(in the rows, 128 means zero)
Known rows, with every way that one mark hangs from another
L(G): [137  92 140 139 115 127 139 105  85 127 137 119 107 144 137 128 120 155
 164 120 140 162 138 138 132 110 145 170 134  95]
T(N(G L P V)): [138  97 153 168 113  99 174  79 117 148 123 141 105 179 151 158  97 169
 183 109 161 157 161 100 157  96 179 171 162  99]
N(G P X): [140  98 172 135 108 104 155 101 121 127 138 123 123 158 144 166 127 135
 184 112 154 149 145  95 160  91 172 182 147 100]
H(G(U)): [148  89 141 118 109 115 133  93 104 108 141 136 116 140 147 130 108 159
 184 143 143 160 136 130 137  97 142 159 128  89]
P(U(N X)): [153 109 145 138 118 118 134 120 107 134 127 127 114 144 152 146  97 154
 168 114 148 153 167 127 127  95 157 135 144  56]
N(G L P(U) T X): [121  95 192 166 108 136 180  95 164 113 133 138 114 205 153 192 134 145
 183  94 159 162 141  84 149  91 184 194 172 112]
T(N(G P X)): [137  93 155 147 113  95 174  88 105 128 140 132 109 162 154 163 106 155
 186 113 147 147 151 108 152  92 179 174 147  90]
X(N(L) T): [110  95 142 147  70 119 163  98 100 139 134 146 128 147 139 161 101 155
 168  96 149 137 162 130 111  97 161 131 150  81]
T(N): [142  94 134 143 121  94 157  91  91 125 132 134  99 148 148 137  98 165
 171 126 139 143 155 138 134 102 153 145 135  73]
G(U): [152  89 145 129 120 107 135 107 100 130 125 128 110 135 143 144 114 161
 180 138 134 141 151 142 143 116 134 162 123  79]
H(G(L(N(P V) X))): [138 104 119 136  90 140 148  78 105 142 134 132 118 163 155 147 120 159
 193 114 142 189 146 133 142  86 172 161 153 110]
T(N(L)): [143  93 136 154 122 100 168  88 108 127 126 145 104 165 149 150 102 171
 168 118 148 152 166 133 132  94 156 145 143  83]
P(U(G(H) N(V X(L)))): [153 133 164 154 109 121 170 120 109 153 121 145 115 158 150 150  98 169
 183  87 158 160 167 106 133  95 191 146 173  67]
X(N(L(G(H U)) P V) T): [101 100 150 173  50 137 177  98  92 174 125 141 126 160 146 171  93 164
 191  88 146 146 154 129 137 114 183 165 172  99]
T(N(G P(U))): [142  93 156 152 112 106 155  85 107 124 136 132  94 165 155 143  92 163
 187 114 143 145 142 120 149 111 166 173 144  77]
N(L P T): [117  90 160 170 104 118 149  99 157 137 135 133 108 175 147 165 124 146
 177 109 149 152 159 118 143 106 157 165 158  99]
U(G P X(L(N))): [140 101 122 114 102 120 130 125 113 155 143 111 124 101 153 142 115 152
 167  91 144 176 213 131 129  95 174 129 144  72]
N(G(H U) T V): [137  86 174 148 102 119 167 101 105 138 122 117 117 163 140 155 115 153
 193 130 154 148 126 103 164 112 178 194 166  91]
X(N(T)): [115  89 146 150  98 118 158  97 117 132 145 123 116 146 142 145 101 138
 182 122 135 140 152 129 122 110 158 143 149  75]
N(P X(L T)): [101 117 158 135  71 108 156 114 103 140 131 144 122 149 144 182 124 144
 174  74 143 139 152 112 130  95 167 148 151  92]
X(L(G(H U)) N(P V) T): [ 84 108 148 158  31 143 171 105  68 180 128 138 127 142 145 168  87 160
 198  67 136 143 143 130 125 128 184 161 171  88]
P(N(T V) U(G(H L(X)))): [154 138 156 177 108 147 173  96 103 136 118 144 107 186 159 139 119 177
 195 110 160 174 152 137 139  98 193 171 178  66]
G(H L N): [184  84 142 141  83 128 164 107 107 156 134 118 159 139 143 144  81 159
 201 136 156 136 143 162 161 132 174 158 158  71]
T(N(P V)): [131 108 140 162 112  91 162  88 100 151 124 135  94 160 152 146  90 165
 184 118 142 144 159 122 153 107 167 152 152  85]
N(L P(U(G(H) X)) T V): [130 109 177 179  92 139 177 111 144 159 117 132 105 182 155 170  97 155
 188  91 159 171 173 103 156  97 195 163 192  95]
N(L(G) T X): [114  91 161 162 116 141 186 102 129 117 135 135 116 188 144 181 144 154
 162 101 150 174 148 112 125  85 172 178 162 120]
H(G): [142  98 141 120 108 110 133  92 106 104 144 134 118 144 142 122 111 148
 174 135 150 162 135 123 133  86 147 146 135  88]
H(G(N(L T) U(P X))): [147  73 137 129 100 127 143 101 147 121 155 122 142 146 161 155  99 163
 186 147 149 164 158 131 141 104 166 157 144  88]
X(L(N(G(H) P(U) T))): [112  98 158 143  87 135 149  95 117 143 131 121 111 168 142 161 126 144
 192  79 138 162 139 120 129 116 176 171 168  86]
X(L(G(H)) N(T)): [ 97  93 149 154  67 147 172 103  94 146 143 122 126 149 140 149 100 140
 188  86 135 155 140 133 111 119 174 155 168  80]

Rows
[131 120 152 149 100 111 159 112 114 137 115 130 135 154 154 161 137 158
 194 131 146 139 154 140 157 115 170 169 160  69] -> G(H U(P(N(T V X(L)))))
[166  75 152 159  66 143 179 114 117 188 130 109 155 144 161 180  67 162
 225 132 150 143 158 151 181 140 197 178 177  80] -> G(H L N(P T V) U(X))
[122  94 145 158 111 127 159 104 132 127 124 129 103 183 147 169 140 153
 163 110 138 170 154 124 125  83 156 160 152  96] -> N(L(X) T)
[140 114 150 189  96 117 165 117 140 193 134 133 110 168 159 158 106 169
 189  93 159 173 191 106 147  87 206 166 184  78] -> U(G(H) N(L(X) P T V))
[168 112 158 159 115 124 152 116 125 145 128 142 113 158 151 135  97 173
 178 103 160 158 173 126 133 100 175 150 160  61] -> P(U(G(H) N(L)))
[148 118 156 156 128 119 157 108 133 127 121 148 115 177 151 163 118 165
 167 106 154 154 161 115 126  92 161 147 153  77] -> P(U(N(L X)))
[149 121 140 142 104 101 147 134 134 160 146 132 140 119 158 143 117 160
 175 100 159 148 199 117 142  97 189 140 157  57] -> U(G(H) N(X(L)) P)
[119  98 170 174 106 133 152  99 162 126 128 138  99 191 152 166 119 151
 179 103 146 153 149 119 141 112 157 167 163  95] -> N(L P(U) T)
[140 107 156 130  92 144 151 121  81 126 117 121 116 148 145 148 100 146
 174  94 141 163 145 137 129 103 160 148 155  71] -> P(U(X(L(G(H)))))
[116 121 145 166  83 115 157 103 113 165 106 141 105 182 149 177 125 161
 171  90 146 165 162 110 146  85 169 157 164 107] -> N(L(X(T)) P V)
[133  93 143 120  83 121 146 112  88 157 126 109 131 133 141 163 111 132
 184  89 145 168 170 126 137  91 177 149 158  77] -> U(X(L(N(G(H) P))))
[108  89 121 150  64 154 150 103  58 176 127 106  96 162 153 171 141 170
 194  87 104 179 137 169 133 111 181 203 151 103] -> L(G(H U) N(P) X(T))
[141  93 134 136 102 117 150 114 120 150 121 120 133 128 156 163 103 154
 181 133 141 149 190 135 150 108 155 143 141  79] -> G(U(P X(N(L V))))
[118 132 148 147  91 117 164 103  70 125 126 148 132 164 142 159 142 159
 173  95 158 154 142 136 117  85 176 159 157  74] -> P(N(X(L(G(H)) T)))
[112 105 147 146  98 134 144  98 122 149 137 129  96 157 146 155 120 156
 185  73 133 170 162 125 116 115 171 155 160  87] -> X(L(N(P(U(G)) T)))
[133  94 148 146  97 114 146  88 135 134 154 126 123 163 149 139  91 154
 194 136 151 159 129 111 145 108 176 159 160  96] -> H(G(N(P T V)))
[136 126 137 159 112 101 157 122 144 164 139 151 131 141 159 161 123 182
 156  95 173 156 210  94 138  83 193 139 161  84] -> U(G N(L V X(T)) P)
[163  80 165 125 103 111 146 106  92 128 126 116 127 140 138 141 113 150
 190 136 150 142 133 127 161 111 158 185 140  76] -> N(G(H U))
[145 113 151 139 108 105 173 107 111 153 127 129 137 161 138 169 100 159
 182 111 150 150 150 108 136 106 179 145 161  92] -> G(N(V X(L)))
[148 106 149 139  76 150 170 113  85 146 130 138 121 131 154 150  72 165
 180  88 154 161 177 129 127  99 183 134 160  72] -> P(U(G(L) X(N(V) T)))
[135  94 143 174  97 120 185  94  92 166 116 133 107 170 158 167  87 174
 191 108 146 166 169 132 158 103 184 173 167  97] -> T(N(L(G(H U(X))) P V))
[143 105 163 141  77 124 142 123 100 146 131 124 108 135 152 145  90 149
 185  96 145 148 163 134 149 104 174 152 155  67] -> N(P(U(G(H) X(T))))
[136 108 169 168  85 143 169 113 124 159 126 124 108 159 158 157  88 152
 197  98 153 162 162 116 163 111 193 165 183  86] -> N(P(U(G(H L) X)) T V)
[129 104 151 163 118 104 154 109 130 161 131 134 112 157 156 175 116 165
 190 122 142 144 163 111 148 110 168 171 152  85] -> G(U(N(P T V X)))
[157 122 130 139  72 126 152 124  88 158 132 131 152 110 161 139 107 166
 177 110 177 156 201 147 157  92 198 140 163  57] -> U(G(H L) P(N(V)) X(T))
[134 102 148 130  94 123 153 112  78 117 123 133 103 147 151 153  92 160
 164 103 140 146 151 136 123  95 159 136 142  65] -> P(U(X(T(N))))
[137  95 131 120  95 119 140 100 111 125 139 125 132 127 157 139  97 151
 187 143 144 162 161 125 145  94 159 144 139  84] -> H(G(U(P X(N(V)))))
[137 130 145 159 112 111 156  86  93 133 111 148 120 191 144 158 145 169
 168 111 171 173 152 109 131  69 176 170 159  87] -> P(N(G L(X(T)) V))
[179  74 147 126  90 114 156 124  91 161 129 102 147 127 146 158  77 155
 203 146 139 138 155 159 158 122 173 160 148  60] -> G(H N U(X))
[ 98 105 129 123  75 119 139 101  78 145 129 139 114 140 134 162 129 161
 162  69 137 153 151 134 100 103 159 135 146  85] -> X(L(N) T)
[148 140 171 156  94 135 184  90  83 118 109 155 137 190 149 164 129 168
 188 105 177 154 128 116 147  89 196 177 176  78] -> P(N(G(H L) V X(T)) U)
[159  91 141 133  89 128 159  88 130 129 156 136 149 153 155 151  91 157
 200 131 157 160 140 129 150 103 176 160 151 100] -> H(G(L N(P X)))
[145  90 133 142  90 134 147  96 121 146 146 138 135 139 165 154  89 165
 197 128 159 169 162 123 148  97 172 160 151  88] -> H(G(L U(N(P T V) X)))
[117 123 155 137  97 103 174 109  84 135 116 143 118 158 137 173 126 155
 161 102 152 145 146 101 137  81 173 146 157 101] -> N(V X(T))
[126  86 183 167 105 136 153  92 162 118 134 133 106 194 150 166 121 149
 182 102 158 157 139  97 148 109 168 190 164 100] -> N(G L P(U) T)
[126 103 162 176 102 143 158 106 153 139 130 134  86 191 161 167 122 160
 181  90 136 176 163 119 135  96 172 174 163  94] -> N(L(X) P(U(G)) T)
[162  88 133 157  78 144 171 114 127 172 125 108 148 155 166 171 102 175
 211 143 134 146 148 160 175 142 185 182 165  81] -> G(H L(X) N(T V) U(P))
[131  90 141 140  84 114 168  90  70 136 128 147 114 145 150 158  95 184
 174 107 154 139 144 124 139 107 170 165 143  87] -> X(T(N(G(L U) V)))
